In the rows, 128 means zero.
Known rows, with every step that occurs
G > D > R: [138 143 162  97 153 107 101 181 110 159 155 165 134 130 103 158  99 126
 105 143 132]
W > C: [161 143 151 137 156 114 121 196 129 170 138 164 123 126 164 163 105  99
  98 106 129]
D > R > E > Y > W > C > J > G: [142 191 147 164 165 108 114 185 111 126 159 153 107 113 149 170  85 122
  92 139 127]
C > J > G: [175 157 133 192 160  99 109 186 129 182 138 146 125 114 208 164  75 130
  99 109 149]
Y > J > R: [159 150 146 137 154 114 125 194 124 175 143 152 135 113 164 172  78 124
  93 118 152]
Y > W > C: [165 139 155 134 156  99 129 186 128 175 157 157 121 131 135 170  96  88
  89 109  90]
R > W > C > J > G > D: [190 151 161 190 154 110 111 185 120 161 144 146  97 138 156 157  92 124
  90  98 108]
G > D: [162 126 164 116 147 113 105 184 120 178 145 161 132 132 122 152  89 113
 105 134 121]
Y > J > G > D > R > E > Z: [133 146 163 146 161  99 113 187 103 160 138 157 125  98 188 160  78 149
 103 150 201]
W > C > J: [167 160 150 174 160 102 122 191 128 164 140 156 114 127 176 162  99 112
  95  88 118]
E > Z > J > G > D > R > W: [136 164 133 141 165  92 106 178  99 164 133 158 107 117 167 154  77 133
 100 115 169]
Y > W > C > J > R > E: [162 146 148 168 164 106 128 188 125 158 156 148 102 121 120 168  92 104
  86 102  78]
C > J: [167 160 138 157 157 104 115 181 127 173 142 152 121 123 183 163  77 108
  99 103 118]
D > R: [132 159 137  96 160 112 110 183 115 160 152 166 135 120 152 170  96 109
 102 135 146]
E > Y > D > R > W > C: [153 179 166 112 150 135 119 190 114 117 151 164 108 137  91 174 101 114
 102 130 150]
W > C > J > G > D > R: [158 161 160 189 163  89 104 191 117 155 149 152 119 124 147 160 106 157
  97 107 150]
Y > J: [162 156 153 130 152 105 124 187 124 179 142 156 136 116 221 170  75 107
  97 122 145]
D > R > E: [121 153 136  90 164 124 108 185 109 150 146 168 123 110 177 167  95  96
 106 151 135]
E > Z: [143 136 138 125 160 114 123 186 122 177 129 168 122 113 138 158  79  99
 104 117 170]

Rows
[163 158 173 160 154  99 113 187 109 157 152 151 120 125 184 167  94 146
  90 126 157]
Y > J > G > D > R > W > C
[147 158 168 150 155 111 104 187 108 139 159 155 117 120 105 161  93 136
  96 158 135]
J > G > D > R > E > Y > W > C
[147 162 116 129 161 104 112 193 118 179 133 154 127 117 178 165  83 112
  97  99 122]
Z > J > R
[138 153 159 189 170  97 111 191 108 143 137 158 102 109 144 153 101 152
 102 114 170]
W > C > J > G > D > R > E > Z
[127 134 155  87 160 121 112 188 111 145 142 166 123 113 158 175 107 113
 117 150 164]
Y > D > R > E
[172 141 140 139 156 138 122 196 124 159 144 156 105 133  98 167 101 101
  87  98 112]
J > R > W > C
[145 160 125 149 167 108 126 193 112 161 125 160  95 119 134 159  87 108
  91  79 142]
E > Z > J > R > W > C
[175 147 149 131 154 128 123 188 124 161 142 160 103 137 165 165  98  81
  90 103 101]
R > W > C
[156 164 168 138 157 104 108 177 107 138 160 157 103 144 106 157 104 125
  94 112 100]
G > D > R > W > C > J
[141 135 152 130 158 114  94 187 107 163 144 158 129 110 162 158  93 138
 107 160 162]
J > G > D > R > E
[159 177 140 166 166 107 112 184 114 145 152 153 104 128 174 171  99 125
  89 106 134]
D > R > W > C > J > G
[140 176 176 137 156 104 110 178 106 120 167 156 105 132  79 157  93 122
  96 141  90]
G > D > R > E > Y > W > C > J
[133 138 138 147 164 103 107 188 104 172 118 160 110 100 208 147  74 120
 110 130 163]
R > E > Z > J > G > D
[171 154 147 134 152 126 126 188 121 168 146 149 118 123 163 173  74 110
  86 114 128]
Y > J > R > W
[107 165 119 126 174 101 108 186 100 156 129 165 115  93 215 163  82 120
 107 134 185]
D > R > E > Z > J > G
[151 150 156 108 148 145 115 192 120 140 133 163 116 115 152 164  82  96
 115 153 147]
R > E > Y > D
[144 180 123 125 159 116 116 188 112 153 144 151 112 114 150 165  66  94
  93 125  88]
Z > J > R > E > Y > W
[161 145 162 149 156 111 101 187 110 157 150 156 116 130 134 161 105 138
  95 132 146]
J > G > D > R > W > C
[161 172 138 160 158 125 120 184 122 144 155 145 106 119 101 166  66 106
  91 124  90]
C > J > R > E > Y > W
[152 181 162 186 160 110 104 193 111 126 147 154 107 119 139 156  95 149
  99 128 145]
W > C > J > G > D > R > E > Y
[108 148 135  96 168 122 115 184 106 146 137 173 115 103 150 162  90 101
 107 144 170]
D > R > E > Z
[176 159 131 161 158 124 117 183 124 161 146 145 103 131 127 166  77 110
  89  94 102]
C > J > R > W
[153 179 156  97 148 136 115 183 113 125 152 162 114 134  98 174  87 109
 105 142 152]
E > Y > D > R > W
[173 187 157 167 152 107 127 183 128 144 161 151 110 135 112 165  75 101
  87 108  90]
E > Y > W > C > J
[172 155 154 149 155 122 130 195 122 160 145 150 112 126 156 172  88 113
  84  99 126]
Y > J > R > W > C
